Known rows, with every way that one mark hangs from another
Q_540[Q_698[Q_106[Q_928] Q_387]]: [ 28 -15 -12   6   0   1 -12  33 -14  -9  26 -38  -7 -22  30 -11 -23   0
 -33  10 -17 -27 -25  31]
Q_387[Q_106]: [ -1   1   9  -6 -23   7 -13 -13   5  -9   4 -14   5   5   1   0  -1  19
  -9   0   1  -4  -3   6]
Q_540[Q_698]: [  5 -11   2   1   7  -2   2  12  -6  11  -6 -15   4 -15   4   2 -18   1
 -10   5   1  -9  -5   4]
Q_106[Q_612 Q_698[Q_387] Q_928]: [ 13 -14  -8   7  12  -5 -31   8   2 -19   9  -2  10  12   7 -25 -16 -27
 -38  17  19 -14 -33  25]
Q_612[Q_928]: [ -2  -2  -5  -1 -23 -23 -11  -9   0   9   3   2 -10  10   8   7 -11   8
 -17   9 -13   5  -7   8]
Q_928[Q_106[Q_387[Q_698] Q_612]]: [ 13 -12   3  -2 -31   4 -28 -28  -2  14 -14  12  27   5 -17  -5   5  16
  13   8  22   0 -32  22]
Q_698[Q_106[Q_928] Q_387]: [ 25  -4 -14   3  -6   4 -12  20  -9 -21  31 -23  -9  -6  28 -13  -7   0
 -25   7 -16 -18 -19  28]
Q_928[Q_106[Q_387 Q_612]]: [ 24  -8  -8   1 -19   9 -30 -29  -7   4  -1  13   3  -4 -16  -6  12   8
  10  26   9   6 -24  14]
Q_540[Q_698[Q_106 Q_387]]: [ 12 -11  -1  -2   6   6  -1  17 -11  -6  25 -34  -2 -30  17   3 -19   5
 -10   5  -3  -9 -24  18]
Q_698[Q_106[Q_387 Q_928[Q_612]] Q_540]: [ 32   5 -16   6 -12  30 -22   7   1  -9  -4  -5  17  10  -1 -16  -9   7
 -28  23 -29 -23 -23  26]
Q_698[Q_106[Q_928[Q_612]] Q_387]: [ 20   0 -16  -1   3  13 -22  22  -3 -17  19  -5 -18   3   0 -27 -17   0
 -22   6 -27 -10 -11  12]
Q_200[Q_387[Q_106] Q_505]: [ 23 -11  22   4  -4  34 -24  -8   3  17  34 -13   4  11 -12  -2  15   8
 -24  18   0   8  15  28]
Q_387[Q_698]: [-12  -1   4  -7 -12  -7  -2   3   3   9 -11   1  21   9  -1  -1  -7   3
   2 -17  13  -6  -9   5]
Q_698[Q_106 Q_387 Q_540]: [ 16  11 -18  -1   1  25  20  10 -10 -26  37 -28  10 -20   7   7  -7   9
  -3  -4  -7 -12 -34   8]
Q_387[Q_698[Q_106[Q_928[Q_612]] Q_540]]: [ 15  17 -15   5 -22  21  -3  29   9  -9  -1 -10  24  18   6 -20 -12  20
 -23 -14 -25 -25 -20   8]
Q_106[Q_698 Q_928[Q_612]]: [  9  -5  -4   0  10  -4 -32  21  20   2 -29   0   3  27  -2 -21 -17 -11
 -36  16  -8  -6  -1   9]
Q_612[Q_106[Q_698[Q_387]] Q_928]: [ -8   2  -7 -11 -12 -40 -14   2   8 -10 -14 -31  -4  19  18  18 -41  13
 -31  22  25  11 -15  21]
Q_612[Q_106[Q_698[Q_387 Q_540] Q_928]]: [ 18  10 -26   0  11  -7   7  28   4 -32  -9 -47  16  15  15   0 -30   3
 -40  11  25 -22 -28  22]
Q_106[Q_928]: [ 14  -6 -10   5  -6  -4 -11  20  -1  -5  -2  -6  -5  10  14 -15  -1  -7
 -24   5 -12 -18  -1  15]
Q_612[Q_106[Q_698 Q_928]]: [  7   5  -9   5  -5 -23 -14  26  15 -15 -30 -31   3  27  35  -9 -20  14
 -41  19  19 -14   6  25]
Q_612[Q_106[Q_928]]: [ 15  10 -15   6  -7 -12  -7  18  -3 -18 -15 -19  -9  19  24 -15 -17  19
 -25   9   1 -18   9  14]
Q_612[Q_106[Q_387] Q_928]: [  3   2  -7  -4 -30 -27 -24 -23  -1   6 -27  -7  -4  20  10  11 -23  26
 -22  32  11   6 -10  26]
Q_387[Q_106[Q_612 Q_928] Q_698[Q_540]]: [  9   6  -6   6 -34  21 -10  -6   2 -20  10  -7  39  25  -1 -23  -3  18
 -34 -12   9 -40 -40  15]
Q_200[Q_387]: [ 14 -14   7 -11   6  16  -2  -3   0  12  10   2   0   7  -3   0   2  -7
  -5   5  -2   4  19  19]

Rows
[-11  -1   9  -6 -56 -14 -33 -31  11   3   7  11  22  30   1  -8 -14  32
 -27  -2   9  -7 -30  15]
Q_387[Q_106[Q_612[Q_928]] Q_698]
[ 17  -9  -6   1  -1   3 -16  -7   5 -14  12  -9   3  -7 -10  -1  -6  -5
   0  15  27  15 -31   9]
Q_928[Q_106[Q_612 Q_698[Q_387]]]
[ 17   0   1   9 -24  13 -36 -10   5 -21  16   1   8  24   7 -34   0  13
 -32  13  -2 -22 -18  16]
Q_387[Q_106[Q_612 Q_928]]
[  5   4  -9  -5  16   6  15   8   3 -18   2 -29  26  -8 -11  15 -16 -19
 -16   0  25  -9 -33   7]
Q_106[Q_698[Q_387 Q_540]]
[  3  14  -3   2 -26  17  17  11   4 -12  12 -24  33  -1  19   9  -4  25
  -5 -20   2 -15 -23  11]
Q_387[Q_698[Q_106 Q_540]]
[ 12 -10   5  11 -38  -6 -49 -40  -1  -2  20  15   4  15  20  -4  -6  21
 -27  39  -6   4 -29  38]
Q_698[Q_106[Q_387 Q_612[Q_928]]]
[ -3  -5  12  -2 -40 -16 -46 -32  21  -8   5  -1  14  31  11  -1 -15  24
 -45  25  17   4 -22  22]
Q_387[Q_106[Q_612[Q_928] Q_698]]
[ 14 -14  16  -4 -15  30 -25 -30   3  -2  26  12  12  21 -10 -17   3  15
 -14  13   6  -2   5  21]
Q_200[Q_387[Q_106[Q_612]]]
[  5  14  -9  -5 -26  19 -10  12  13  -5 -14 -11  29  28 -19 -21 -16  20
 -29 -17 -11 -32 -26   1]
Q_387[Q_106[Q_928[Q_612]] Q_698[Q_540]]
[ 14 -11  -5   0  -1   8 -37  -2   0   9 -24  19   1  19 -21 -24 -11 -11
 -24  24 -17 -16 -10  19]
Q_106[Q_387 Q_928[Q_612]]
[ 10  -4 -10 -11  -5  11 -27   6   1 -13   4  -5  -7  15 -24 -27 -20   2
 -26   1 -17 -15 -17   5]
Q_698[Q_387[Q_106[Q_928[Q_612]]]]
[ 12 -10  -3  13  -1  -3 -35   3  10 -12  -5   6  14  23  16 -24  -8 -16
 -44  20  12 -14 -17  22]
Q_106[Q_612 Q_698 Q_928]
[ 10 -16  21   6   5  21 -12   8   0  36  19   0  18  13 -16  -2  11  -7
 -12  -2  11   9   8  28]
Q_200[Q_387[Q_698] Q_505]
[  0  -2  -1   4 -16  16  -7 -27  -5  -2  -8  17  52  10 -25  -8  -6  -2
  -7   2  30 -21 -48  15]
Q_106[Q_387[Q_698[Q_540]] Q_612]
[ 16  -3 -14 -14 -52  -8  -4 -13  -3  22 -16 -17  21   1  -9  25  -7  23
  -7   6   1  -2 -44  26]
Q_612[Q_928[Q_106[Q_387[Q_698[Q_540]]]]]
[ 24   0  -6  22 -17  13 -30   4  -1 -20  29   6  -1  11  32 -32   4  10
 -28  12 -15 -16 -13  20]
Q_698[Q_106[Q_612 Q_928]]
[ -3 -13  -4   3  -6 -23 -27 -18   4  -6   9   4   2  11   2   1 -25 -13
 -30  21  23  10 -36  19]
Q_106[Q_612[Q_928] Q_698[Q_387]]
[ 36 -14  12  11  -9  31 -36   8   1  14  34 -16  -4  21  -1 -19  16   3
 -45  22 -12  -6  14  43]
Q_200[Q_387[Q_106[Q_928]] Q_505]
[ -5  12  -8  -6 -20   0   9  -9  -3  -5 -33 -19  44  15  -7  10 -21  27
  -3  -1  31 -19 -27  19]
Q_612[Q_106[Q_387[Q_698[Q_540]]]]
[ 18  17  -7  19 -13  31   4 -10   0 -29  35   1  21  -2  13  -8   6  20
  -7   7  -2  -9 -27   4]
Q_698[Q_106[Q_612] Q_540]
[ 17  10 -17   8 -20  10  -1 -15 -10 -27  53  -5   5  -4   7   2 -16  14
 -22  10  -9  -5 -49  12]
Q_698[Q_106[Q_612[Q_928]] Q_387 Q_540]
[  4   8  -9  -2  -3  -2  -1  -8  12 -17 -39 -33  37  19   8  18 -22  14
 -24  29  40  -9 -18  28]
Q_612[Q_106[Q_387 Q_698[Q_540]]]
[ -1 -15  20 -24 -28  13 -14 -12   6  16   1  -9  28  21  -4   0  -5  21
  -9 -13  10 -10   6  27]
Q_200[Q_387[Q_106 Q_698]]
